Each row comes from the steps of one walk. Every step used is in the known rows, and no mark comes twice. Write the walk behind each row, first mark first.
Known rows
lokek > bukad: [  9  -4 -12  15 -34  -5 -12 -17  20  -3 -11   6   7   3 -13 -19   0  11
  25  11  11   7  -9   7  15 -10  -1   3   7   4   2 -28  -3  11 -14   3
   1   3   4   6  18   9   0  -7  13   8  -3   6  -7  -1  18 -12]
nitof > lokek > bukad: [ -1  11  -5   5  -7  12 -17   9  10  -1 -12   8   7  -4 -10 -11 -11   7
  16   2   5   5   3   9  16   0   6   1  -2   5   1 -15  10   0  -6  -2
   8  -2   9   8   1  18  -9   0   8  12  -5  17  -4  -1   7  -4]
deko > lobi > zugo > bukad > lokek: [  5 -14  -1 -16  19   1  24  57 -13  16   8 -16  -5  -1   5   8  14  18
  18 -12  -6   5   3 -21  -4  -5  -5   0   4   3 -12   7   0   2  12   5
  14   3   4   8   6  -1  -3 -14   7  -6 -10 -18  -8   4  24  -4]
deko > lobi > lokek > bukad > zugo > nitof > puroz: [-14   7   4 -33  12 -13 -36  -7 -19  -2  22 -11   7   7   8 -28  15   8
  26  -3 -10   6  16 -14  -6   1   8 -10  12 -12 -12  46  -1  -6  20 -12
  -2  -6 -21  -4  -7   9   9  -1  -9  10  -2  -1  19   0  30   4]
lokek > bukad > zugo > nitof: [ -9  -2   2 -19 -14 -21 -37 -34   5  -7  -6  -5   2   4   2 -12 -11   0
 -12  -6   5   8  -3   4  -4   8   5 -22   6  -1  -3  35   4   3  -5   9
   7   1 -10  -7   2  -4  16   2  13  14   2   0  12   0  11 -12]
zugo > bukad: [ 18 -11  -6  22 -19 -12   1  -9  18  -7 -11  -9  -6   3  -9  -7   0  22
   2   8  -1   6 -15   5   1   6  -2   3   2   6   7 -23   0   3 -16   8
  -4   7   9   9  16   4  -1  -7  24   8  -5   1 -16   0  18 -10]
rado > lobi > zugo > bukad > lokek > nitof > puroz: [-19   6 -16 -11  18  -2  -1  49 -19   2   7 -12  11 -12   7  10  30   2
   7 -14 -17  15  11   3  -3   5   3   2  16   3 -11  -5   3 -44  20  -2
   0 -14   9 -14 -14  -9   0   9  -1   7 -11  -5  -4  -7  47  -8]
rado > lobi > lokek > nitof > puroz: [-13  10 -21   1   1   3  -7  -1  -1  -2  15   2   4  -5  -3   0  25 -15
  23   6  -9  -4   7  12   0   6  -1  13   2  -2   8 -22  -9 -31  15 -14
 -18  -9  -2 -11  -4   2  -1   6 -15  -2  -2   7   7  -8   8   3]
lokek > nitof > puroz: [ -1  12 -23  13 -11 -18 -26 -31  28  -5  -2  -1  21  -2   0 -18   1  -6
   1  14  -2   9  16   2   5  -3   0   4   7  -1   2  -9  -4 -10  -3  -5
 -32 -10   5  -8   7  -1   1   9  10  -1   3  11   6  -7  18   6]
lobi > rado: [ 15 -15   0  46 -29   5  19 -54   7  -2  -4  10  -3   8  -5  10 -26   0
 -19   6  11   5 -13  -2   5 -10 -11   7 -13   3  12 -17  -1   0 -28  -6
   3   6   1   2   9  -5  -3   1   5  -1  10   0  -5  12 -25   3]
puroz > nitof > lokek > bukad > zugo: [-13   1   5 -14  22  -5 -45 -20   5  -9 -16  -2  11   4  12  -5 -23   1
  11 -13   8 -16  26  -1   5  10  20  -7  -8   2  -3  56  12  -1   5   0
   3   3   3   1 -12  -1   0   6   2   4   7  16  13 -11   8   2]
deko > lobi > lokek > bukad: [  6 -11  -3   2 -20  12   7  18  -6   4  11   0  -4   6 -11 -16  12   4
  67   8   1  -3  -4 -14   8  -9  -3  13   4  -5   0 -17  -7  10   9  -8
  11   1  -9  11  12  26  -4 -15  -8   6  -4  -4   3   3  12  -3]
zugo > bukad > lokek > nitof: [-11  -1 -11   0 -17   5 -11  22  24   1  -3 -21  -6  -6   0   5   1  -4
   4  -9 -12   8  18 -13  -4   7   7  -9  -1   5   4   0   9 -14   2  14
   3  -8   2   0   0  -2   3   2  10  -8 -13   3   2   2  20  -7]
deko > lobi: [ 18 -11 -11  -8  -9  -8  21  -8  15   4  -1  -1   0   4  -9  -3   4  11
  27  14  10 -13 -10  -6   3 -12 -13  12   3  -3  -1 -34 -21  20  -4  -3
 -10  13   1   7  18   0  -4  -9  -4 -13  -1  -8   0  -1  -6  10]
rado > lobi > deko: [ 17 -19  -7  15 -20   4  15 -18  42  -3  -6   3   2  -9 -15   6  25   4
 -45  13   3   5 -32  21   0  -9 -19   6  12   8  15 -60 -17  17 -21 -13
  -9  11   5  -4  16   6  -6  -9  -7 -20   0  -7 -29  -8 -21  -5]
rado > lobi: [ 12 -11 -13  -4 -16  -5  29 -17   7   1  -3   8  -7   0 -14  13  10   1
   5   9  11 -15 -26  23   6  -2  -9  12   0   3   9 -55 -21   6 -10  -6
  -6  15  11  -3  13  -9  -1  -4  -6 -11  -5  -1 -10  -9 -12  -6]
lobi > zugo > bukad > lokek: [  0  -9   2   8  15   3  12  31  -4  11   5 -10  -2  -4   8  12   6  14
 -20 -18  -6  23   4 -13  -4   5   0  -3  -5   8  -8  11  12  -8   4  13
  12  -1   6   3   3  -4   1 -14  22  -1  -6  -8 -17   6  22 -17]
puroz > nitof > lokek > lobi > deko: [ 15  -3  18  21  19  16 -17  21  18 -16 -15   0  12  -9  11  -2   1  -6
 -42   3   0 -14  11  -2  -3  -9   6   4   8   3   8  -3   2  15   0  -4
 -17  -2   8   1  -7   6 -15   7 -16 -31   9  -1 -10  -9 -23  12]
veno > lobi > zugo > bukad: [ 14 -10  10  14  11 -27  32  42 -35   2 -15   2   4   8   6   0  15  31
  -7   2  -9  17 -17  -1  -2  -5 -10   5  14   5  -7   3   2   2  -2  10
   9   3   7   6  11  -4  -2  -5  20  39   0 -10 -27   9  29 -12]
deko > lobi > veno: [ 27 -11 -13 -11  -3   2  25 -12  17  10   2  12  -4  12 -12 -14  14  11
  77  10   0 -14 -18  -5   4 -17 -20  17  -2  -3   3 -36 -23  34  -2  -6
  -6   7   0   1  30  -5   3  -8 -12  -7   4 -10   3  -4 -16  11]
lobi > lokek > nitof > puroz: [-10  16 -15  20   3   5 -27 -21  14  -2  11  -1  11   1   4 -15  10 -13
  10   7 -10  13  19  -8  -2   4   3   6  -1  -2   4   8   3 -23   8  -8
 -25 -14  -4  -6   2  12   3   3   5   0   5  12   6  -3   8   4]
deko > lobi > lokek > nitof: [ -3  -1 -12   1 -11  10   5  12   4   4  11  -5  -5   2  -3  -3   7 -21
  44   3  -7 -10  11 -18  -6   0 -15  10  -2  -5   3   3 -10  -7  18  -6
  -3  -3 -11   3   3  13   1  -4 -10 -11   4  -9  21   2 -10  12]
puroz > nitof > lokek: [  6  -6   2   6  18   3 -34 -10   8  -9 -17  -4   4   0  11   2 -29  -2
 -14  -7   8 -13  19  -7   3  11   9   1 -17   7   8  17  10   4   5  -1
 -10   6  14   7   4  -3  -5   4  -1 -15   6  10   7  -8 -16  10]
bukad > lokek > nitof: [-13   4 -16 -12  -8  14  -7  -3  27  11   0  -9   2  -7   2   8  -2 -23
 -10 -11  -1   0  22 -13  -4   2   5  -8  -9   3   4  -3   3  -4   1   8
  -6  -8  -4  -6   3  -6   8   2   1 -24  -6   4   8   0  -3  -3]

Which walk is each row?
[-16  13   9 -32  31  -7 -29 -17   3  -1  -2  -5  -8  -1   9   8 -24 -10
 -52 -12   1   3  12   7 -15  23   5 -24 -13   1  -2  49  11   1   1   5
  -2   2   1  -3 -11 -11  11   5   8   0   5   6  12  -4 -27   6] -> bukad > zugo > nitof > lokek
[-15  13 -20 -12   7   5 -21 -14  24   7   7 -10  17  -8   4  -7   8 -13
 -13  -3  -6   9  31 -13   3  -3  13  -4   1   0   0  -4   2  -8   4   0
 -20 -13  -2 -14  -2  -8   5   7   2 -20  -9  16   3  -4  22   2] -> bukad > lokek > nitof > puroz
[ -7  13  25 -12  32   3  -7  14  15  -7   2  -1   2 -11  10  11   7 -15
 -73  -2  -9   5   1  10 -22   5   3 -26  10  -3  -3  25   7  13   2   3
 -10  -6 -10  -7 -23   0   1   8  -7 -18   8  -4  -4  -5 -35   8] -> bukad > zugo > nitof > lokek > lobi > deko
[ 17 -21   0  23 -26   4  34 -33  -6   0   2   6  -4   8  -6   7 -18   5
  15  12  11 -11 -10 -12   4 -18 -18  12  -2  -4   5 -19 -12   9 -17 -14
   4  11   0   5  12  -5  -7  -1 -14  -6   6 -11   6  13 -19  16] -> deko > lobi > rado
[-15  16  24  -2  15   5  10 -11 -30  -6   7  10 -11   1  11  26 -26 -19
 -40  -9   2 -13   4   4 -14   6   9 -14 -10  -8  -2  41  11 -11  -1   2
   7  -3  -8  -7 -37 -16   2  18 -17   2   8  -2  17   9 -33  13] -> bukad > zugo > nitof > lokek > lobi > rado
[-14  -1  22 -27   4 -15 -13   0 -29   0   2  -1  -7  10  10 -11  10   3
 -17 -10 -12  11   1  -7 -12  10  11 -19   2  -6  -3  55  11   7  11   6
  18  -4 -23  -8  -3   0  15   0  -4  33  -3   4   4  12   5 -14] -> veno > lobi > lokek > bukad > zugo > nitof
[ -7   8  -3 -31  28 -33 -37 -62  15  -4   7  -8  10   4  12 -11  -1   5
 -52   1  -2  11   8   5 -11  11   8 -18   4  -4  -2  34  -1  -4  -2   0
 -22   3  -3 -13   1 -18  16   7  13  -1   4   6   6  -3   8   3] -> bukad > zugo > nitof > puroz
[ 14  -4   8  39 -25   6  46 -25 -13  -4  -2  15  -3   5  -5  13  -9  -4
   0  16  14 -12 -19   5   7 -19  -4  16   0  -4   2 -29  -9   1 -18   0
  -2   3  -1   0  -6 -11  -8   5 -12  -4   5  -6  -7  11 -15   6] -> lokek > lobi > rado
[ -4   1  -6  -8  -5 -18  -2 -37  15   2  -8   0   8   8  -5  -9   0  10
  14   4  11   0  -7  12   7  -2   7  -7   4   0  -4  18  -3  11 -13   2
   0   7  -6  -1   4   3   7  -8  14  14   3   9  -3  -5  17 -12] -> lokek > bukad > zugo
[ -1  -6  -4   8 -31  13   9   8  -7   1   6   9 -11  -1 -18   0  20   0
  34   2   3  -4 -20  16  12   2  -1  15   0   4   6 -39  -8  -3   4  -9
  16   0  -1   2   5  17  -2 -11 -13   7  -6   3  -6  -3  10 -17] -> rado > lobi > lokek > bukad
[  4  14  12  17  30   1  27  74 -34   1  -4   5   1  -5   5   7  10   5
  14  -1  -3   2  -6  10   2   2   0  11   9   2 -11   6   8 -14  12  12
   4  -5  14  10 -20   6 -13   1  11  12   0  -9 -11  -4  15  -1] -> nitof > lokek > lobi > zugo > bukad
[  5 -11  -3  -4 -10   7   6  13  16   6   2 -19 -12  -3  -5   6   1  13
 -13  -7  -6   7   3 -11   0   6  11  -5  -6   7   4 -21   6   4 -11  13
   4   5   3   6  10  -1   2 -10  15  -9 -16   4 -19   4  17 -14] -> zugo > bukad > lokek
[-16  15  -2 -19  17  -2 -12  -9   8   5  -6   5   5   1  -6  -1 -10   2
   7  -1   6  -3   8  12   8   8  12  -7  -3   1  -5  28   8   0  -6   0
   8   1   1   1 -14   9  -1  -2  10  14   2  18   3  -8   7  -2] -> nitof > lokek > bukad > zugo
[ -7   7   9 -16   9   0 -32  65 -37  -2  -7   4   9  -5   7 -10 -10  -1
  23 -14  -3  16   7 -12   1   3 -12 -11   9  -3 -14  31   9  -7  22  -5
  22  -7   4   7  -4  12  -4   4  -4  19   2 -14  25   2  13   8] -> deko > lobi > zugo > nitof > lokek > bukad
[  4  12  14  30   0  23  36   2 -22  -2   1  17  -5  -1  -5  19 -18 -11
   0   8  10 -13  -4   7   8  -9   3  13 -10  -3   3 -20   5  -8  -8  -3
   4  -1   4   2 -21  -1 -16  11 -16  -2   5   4  -4   8 -27  14] -> nitof > lokek > lobi > rado
[  0  21   4   3  15  10  29  22  -5   0  -1   9   0  -5  -6   7   2  -8
  -1  13   7 -22  -3  15   7  -3   6  11  -2  -1  -3 -31  -4   8   2   5
 -11   3   7   4 -14  -2 -10   3  -7 -11   0   8  -6  -8 -17   8] -> nitof > lokek > lobi
[ -9   9   6  -5 -17   9 -49  14  -7 -13 -14   2   0  -5  -3 -16 -20  -5
  -9  -7  -2  16   3   1   6  12   4 -19  -1   1   1   4  17  -3   1   4
  10  -6   4   5  -3  13   0   8   5  13  -3   8  14   2   3  -1] -> zugo > nitof > lokek > bukad
[ 15 -20  10  29 -15  -5  46 -38 -22  -1  -8  14  -5  12  -3   9 -13  14
 -27  10   5   0 -14  -7   4 -15  -7   8   1  -2   7 -15  -3   9 -26  -6
   8   6  -2   1  10 -16  -5   4  -4  20   2   3 -10  20 -15   2] -> veno > lobi > rado
[ -4  -1   3 -26   9 -25 -18 -45  13  -4   0  -7  -5   6   7   4 -12  -5
 -49  -9   2   3   0   5 -16  15  -1 -21  -6  -2   2  35   1   7  -6   8
  -6   7  -5  -8   3 -17  18   0  11  -6   5  -2   7   1 -12  -3] -> bukad > zugo > nitof
[ -4   7   8 -20  33  -1 -12  56 -33   2   1   1   3  -5  12   8 -14  -6
 -12 -16  -3  11   8 -11 -13   7 -18  -9  -3  -2 -11  30   6  -6  21  -3
   9  -1  10   5  -1  -2  -3   4  -4  -1   6 -20  21   1 -18  15] -> deko > lobi > zugo > nitof > lokek
[ -1   8  23  20  -7  16  11   2 -35 -11  -1  13 -10  -5   6  15 -27 -19
 -30  -4   2  -4  -2   4  -4   0   1  -6 -10  -5   5   3  12 -14  -4   0
   8  -5   1   2 -22  -9  -6  20 -17  -3   7  -5  13  12 -35  14] -> zugo > nitof > lokek > lobi > rado
[ 13  -6   5  -7   0  19  35  32   5  10   7   2 -19   1  -4   0  33  10
  52  -2 -12 -12 -18  -7   3 -12  13  12  -1  -1   0 -37  -3  24   2  17
   4  -6  -3  -5   4  -6   2  -2  -8 -11 -14  -3 -20   2  10 -11] -> zugo > bukad > lokek > lobi > veno
[  5 -12  -5   5  -5  11  28  -5   2   6  13   8 -17   0  -8  15  16  -7
   8   1   1 -13 -21  15   2   6  -7  16 -10   3  12 -40 -11  -1   2  -7
   4   8   1  -1   4   2  -2 -12 -11 -11  -4  -4 -12  -5 -18  -8] -> rado > lobi > lokek
[ -5  -4   0 -22   4   1   7  -1  -3   9  16  -2  -2   8  -3  -7  15   1
  50   0   4 -12   5  -8  -1  -5   1   3   4  -6  -7  26  -9   8  12  -5
  10   4 -19   4   0  17   3 -16  -9   5   1  -1   6  -1   8  -3] -> deko > lobi > lokek > bukad > zugo
